Every row comes from one small tree of marks. Brackets hold a mark, then the marks that hang from it, in alphabetical order. Every link used is in the known rows. Which tree was each row made from?
Known rows:
(Y (G (V (P A)))): [ 0.63  0.89 -0.07  1.63  0.43 -2.60 -2.28 -0.55 -0.99 -0.98  1.13 -1.02
  0.06 -4.21 -2.44 -1.13 -1.44 -0.89  0.98  2.00  4.20 -2.51 -0.36]
(G Y): [-0.17 -0.08 -0.58  0.64  0.41 -1.04  1.85 -0.87 -0.82 -1.49  2.68  1.78
  0.49 -2.64 -0.09  0.11  0.17  1.42  1.25 -0.11 -0.99  0.39  0.80]
(H X): [ 0.93 -1.04 -0.28  0.03 -0.05 -0.74 -0.28 -0.38 -0.90 -0.15 -1.49 -2.31
 -0.61  0.29  0.16 -0.55 -0.31 -0.69  0.08  0.15  2.14  1.58  2.33]
(H W (X E L)): [-0.74  0.08 -0.04 -0.36 -0.03  0.19 -1.40  0.86  0.14  1.77 -0.04 -2.97
 -2.08  1.36 -3.14 -2.13  0.80 -3.71  0.48 -0.22  1.59  3.30  5.33]
(X E): [-0.98 -0.79  0.57  0.27 -0.15  0.45 -0.23  0.88  0.07  0.26  0.51 -0.38
 -0.11  0.39 -0.50 -1.27 -0.12  0.00  0.07 -0.49 -0.06  0.96  0.43]
(L X): [ 2.04 -2.03 -0.06  0.16 -1.04 -1.47  0.27  0.64 -0.70 -0.66  0.37 -2.03
 -0.46  0.04  0.40 -0.31 -0.27  0.57 -0.24  0.32 -0.75  0.05 -0.12]
(Y G): [-0.62  2.20  0.16 -0.64 -0.06  0.16  0.39  0.44 -0.33 -0.41 -2.53 -1.22
 -1.05 -0.13  0.02 -0.54  0.68  0.66 -0.03  0.68 -0.02 -0.01 -1.86]
(P (A B) V X): [ 2.12  2.62 -1.74  3.80 -1.31 -3.77 -3.68  2.90 -1.28 -0.80  5.76 -1.98
 -0.04 -2.22 -1.46  0.74 -4.28  2.68  0.19 -1.26  5.86 -0.08  2.34]
(B (A (P V X))): [ 1.15  1.79 -1.30  3.53 -0.03 -3.50 -3.29  1.57 -0.90 -1.29  4.51 -1.84
 -0.92 -1.27 -1.07 -0.27 -2.15  0.13  2.37 -1.25  6.71 -1.40  1.27]
(G (V (P X)) Y): [ 1.17 -1.37 -0.20  2.58  0.74 -4.65  0.36 -2.05 -1.02 -3.21  4.43  1.63
  1.75 -2.98 -2.39 -0.48 -1.84  0.85  3.56 -0.41  2.90 -2.41  2.78]
(A B (P V)): [ 1.13  3.08 -0.82  0.12  0.05 -2.90 -2.11  2.74 -1.07 -1.15  3.68 -2.22
 -1.82 -2.81  0.33 -0.20 -1.47  0.98  1.61 -1.57  3.53  0.33 -0.76]
(W (H X)): [ 2.00 -1.32  0.72  0.53 -2.50 -0.32 -0.45 -0.07 -1.48 -0.91 -1.96 -2.52
 -1.59  1.72 -0.30 -0.77 -0.73 -2.18  0.16  1.32  1.88  2.17  2.18]
(M E): [ 0.80  1.55 -0.07 -0.13  1.19  0.55 -0.71 -0.46 -1.17  0.79  0.30 -2.31
 -0.10  1.60  0.27 -1.46  0.38 -0.33 -0.09 -0.64 -0.40  0.65  0.09]
(G (V (P (A B) X))): [ 2.01  0.71 -0.25  3.47 -0.59 -5.26 -3.48  0.74 -1.48 -1.50  5.50 -1.70
  0.96 -4.50 -2.30 -0.51 -4.26  0.37  0.93  0.46  7.09 -2.15  2.96]
(G (V (P A (X E))) Y): [ 0.73 -1.66 -0.34  4.71  0.53 -5.03 -1.36 -0.43 -1.20 -2.32  7.56  0.97
  1.94 -5.03 -3.45 -1.46 -3.52  0.94  2.46 -0.03  4.79 -1.58  4.18]
(W (H (X E L))): [ 0.21 -1.90  1.96 -0.21 -2.69  0.41 -1.12  1.18 -1.38  0.68 -0.69 -2.47
 -3.25  1.37 -1.80 -1.98 -0.67 -3.71 -0.14 -0.14  2.16  3.79  3.90]
(V P): [ 0.06 -1.75  0.67 -0.37  0.37 -1.34 -0.97  0.29 -0.05  0.14 -0.07  0.44
  0.43 -1.96 -0.69 -0.84 -0.06 -0.55  1.08  0.44  0.53 -1.81 -0.29]
(P X): [ 0.69  0.40 -0.10  1.75 -0.12 -1.71 -0.21  0.33  0.00 -0.39  0.60 -0.75
  0.34  1.21 -0.60  0.32 -1.43  1.03  0.19 -0.67  1.56 -0.42  1.56]
(G (V (P (X L))) Y): [ 0.37 -1.06  0.23  1.57  0.76 -4.55 -0.03 -1.73 -0.97 -1.77  5.15  2.06
  0.38 -3.87 -3.58 -0.43 -1.67 -0.49  3.12 -1.26  3.24 -1.67  4.19]
(V (P (A B) (X E L))): [-0.47  0.36  1.07  1.94 -0.89 -4.10 -3.92  3.76 -1.28  1.59  5.75 -1.56
 -1.24 -5.07 -2.84 -1.76 -3.79 -0.23 -0.31 -1.12  5.63 -0.05  3.78]
(E (X L)): [-0.83 -1.33  0.65 -1.68  0.05 -0.03 -0.72  1.00  0.21  1.39 -0.18 -0.08
 -1.46  0.19 -1.65  0.34  0.08 -2.12 -0.65 -2.22  0.01  0.31  1.58]
(B A): [-0.45 -0.23 -0.41  1.34 -0.78  0.43 -1.68 -0.35 -0.70 -0.27  1.55 -0.13
 -0.16 -1.26 -0.32 -0.56 -0.06 -1.10  0.01  0.83  2.93 -0.58  0.50]
(M (E X)): [ 0.64  0.00 -0.04 -0.73  1.30  0.51 -0.87  0.15 -0.89  0.67 -0.49 -2.71
 -0.14  2.53 -0.32 -1.29  0.44 -0.97 -0.49 -1.80 -0.76  0.25  0.34]
(V (P A (X E L))): [-0.64 -1.07  0.91  2.34  0.02 -3.15 -3.19  2.57 -0.59  2.08  4.50 -0.40
 -0.43 -3.47 -3.47 -1.56 -2.98 -1.05  0.04 -0.89  4.25 -0.73  3.78]

Which tree is each row?
[ 1.40  0.84 -0.04  2.85 -0.70 -4.78 -3.17  2.57 -1.56 -0.09  4.39 -1.58
  0.34 -4.72 -1.37 -0.55 -3.72  1.19 -0.03  0.39  5.31 -1.68  2.10]
(V (P (A B) X))
[ 0.90  3.40  0.23  1.32  0.18 -4.14 -0.86  2.57 -1.14 -0.98  2.68 -3.06
 -1.36 -2.05  0.49 -0.33 -2.26  1.03  0.62 -0.96  4.03  0.25  0.73]
(A B (P X))
[ 0.40 -0.20  0.24  2.09  0.27 -3.74 -3.05  1.64 -0.64  1.89  3.81 -0.11
 -0.40 -3.99 -3.01 -0.35 -2.80 -1.09  0.07 -0.34  4.39 -1.63  3.27]
(V (P A (X L)))
[ 0.07  3.03  0.26  1.11 -0.40 -4.04 -2.77  4.28 -0.94  0.02  5.59 -2.82
 -3.00 -1.70 -1.72 -1.17 -2.86  0.39  1.38 -3.66  5.55  1.69  2.45]
(A B (P V (X E L)))
[ 0.27  2.22 -0.75  3.00 -1.52 -3.27 -4.28  4.10 -1.12  0.87  6.98 -1.96
 -1.64 -2.53 -3.27 -0.56 -4.26  1.27 -0.12 -2.77  6.30  1.54  4.16]
(P (A B) V (X E L))
[ 1.12  1.48 -1.47  3.06 -0.46 -3.00 -3.59  1.96 -0.40  1.22  5.36 -0.37
 -0.81 -1.33 -3.21  0.91 -3.32  0.30  0.18 -2.04  4.95 -0.21  3.69]
(P A V (X L))
[ 0.21  1.19 -0.85  3.74 -0.16 -2.89 -3.51  2.50 -0.65 -0.93  5.10 -2.20
 -1.00 -0.84 -1.48 -1.55 -2.32  0.09  2.37 -1.81  6.66 -0.46  1.64]
(B (A (P V (X E))))
[ 1.89  1.10 -1.83  4.21 -0.46 -3.07 -3.09  1.62 -0.44 -0.25  4.57 -0.78
  0.56 -0.60 -2.26  0.90 -3.50  1.79  0.41 -1.14  4.66 -0.92  2.34]
(P A V X)
[-0.49  2.01  0.25  2.45 -1.20 -2.68 -2.95  3.51 -1.16  1.41  5.64 -2.09
 -1.62 -3.11 -2.23 -0.79 -3.61  0.41 -1.50 -1.52  5.15  1.79  4.11]
(P (A B) (X E L))
[ 0.63  2.40 -0.47  1.27  0.87 -3.69 -2.08  2.25 -0.34  0.40  3.76 -1.33
 -2.08 -0.77 -1.94  0.21 -2.02 -0.23  1.80 -3.05  4.21 -0.15  2.02]
(A (P V (X L)))
[-0.19 -1.77  1.16  1.45 -0.03 -2.64 -1.22  1.63  0.05  0.12  1.14 -0.45
  0.68 -0.25 -1.63 -1.85 -1.63  0.42  1.38 -0.81  2.06 -1.25  1.48]
(V (P (X E)))
[ 1.17 -1.10  1.29 -0.51 -2.49 -0.19 -1.02  0.29 -1.55  0.40 -1.33 -2.13
 -3.10  1.07 -1.40 -0.72 -0.57 -3.63 -0.14  0.49  2.19  2.92  3.61]
(W (H (X L)))
[-0.15  1.26  0.64  1.81  0.79 -2.89 -0.36  2.19 -0.13 -0.23  2.16 -2.27
 -0.90 -0.04 -0.40 -1.44 -1.76  0.27  0.88 -1.51  2.58  0.50  1.21]
(A (P (X E)))
[ 1.71  3.62 -0.82  1.87 -0.05 -4.75 -2.22  3.16 -1.03 -1.49  4.20 -2.87
 -1.47 -1.55 -0.29 -0.05 -2.85  1.93  1.91 -2.26  5.26  0.02  0.72]
(A B (P V X))
[ 1.33  2.44 -0.84  3.28 -1.13 -3.37 -2.29  2.26 -1.29 -0.22  4.28 -2.17
 -0.07 -2.74 -0.68  0.42 -3.66  1.69 -1.31  0.02  4.84  0.22  2.39]
(P (A B) X)
[ 1.13  1.88 -1.12  4.09 -1.56 -3.38 -3.90  3.68 -1.12 -0.48  6.40 -2.40
 -0.25 -1.87 -1.97 -0.53 -4.40  2.67  0.28 -1.76  5.93  0.89  2.81]
(P (A B) V (X E))
[ 0.40  1.36 -1.23  1.75  0.08 -1.71 -3.14  1.25 -0.79 -0.87  3.90 -1.11
 -1.15 -2.56 -0.62 -0.44 -0.76 -0.88  2.01 -0.62  5.22 -1.02 -0.23]
(B (A (P V)))
[ 0.39  0.15  0.47  3.01 -0.92 -4.09 -3.38  3.35 -1.15  0.22  4.83 -2.08
  0.23 -4.30 -1.74 -1.79 -3.84  1.28  0.00 -0.13  5.37 -0.71  2.45]
(V (P (A B) (X E)))
[ 1.06 -1.97  1.35  0.78 -2.69  0.19 -0.67  0.86 -1.34 -0.71 -1.41 -2.98
 -1.83  2.28 -0.61 -1.90 -0.83 -2.29  0.24  0.83  1.76  3.05  2.65]
(W (H (X E)))
[ 1.42  2.15 -1.60  2.13 -1.15 -2.17 -3.50  2.30 -1.26 -0.49  5.18 -1.34
 -0.52 -3.33 -1.01  0.42 -2.84  1.68 -0.11 -0.50  4.46  0.19  0.97]
(P (A B) V)
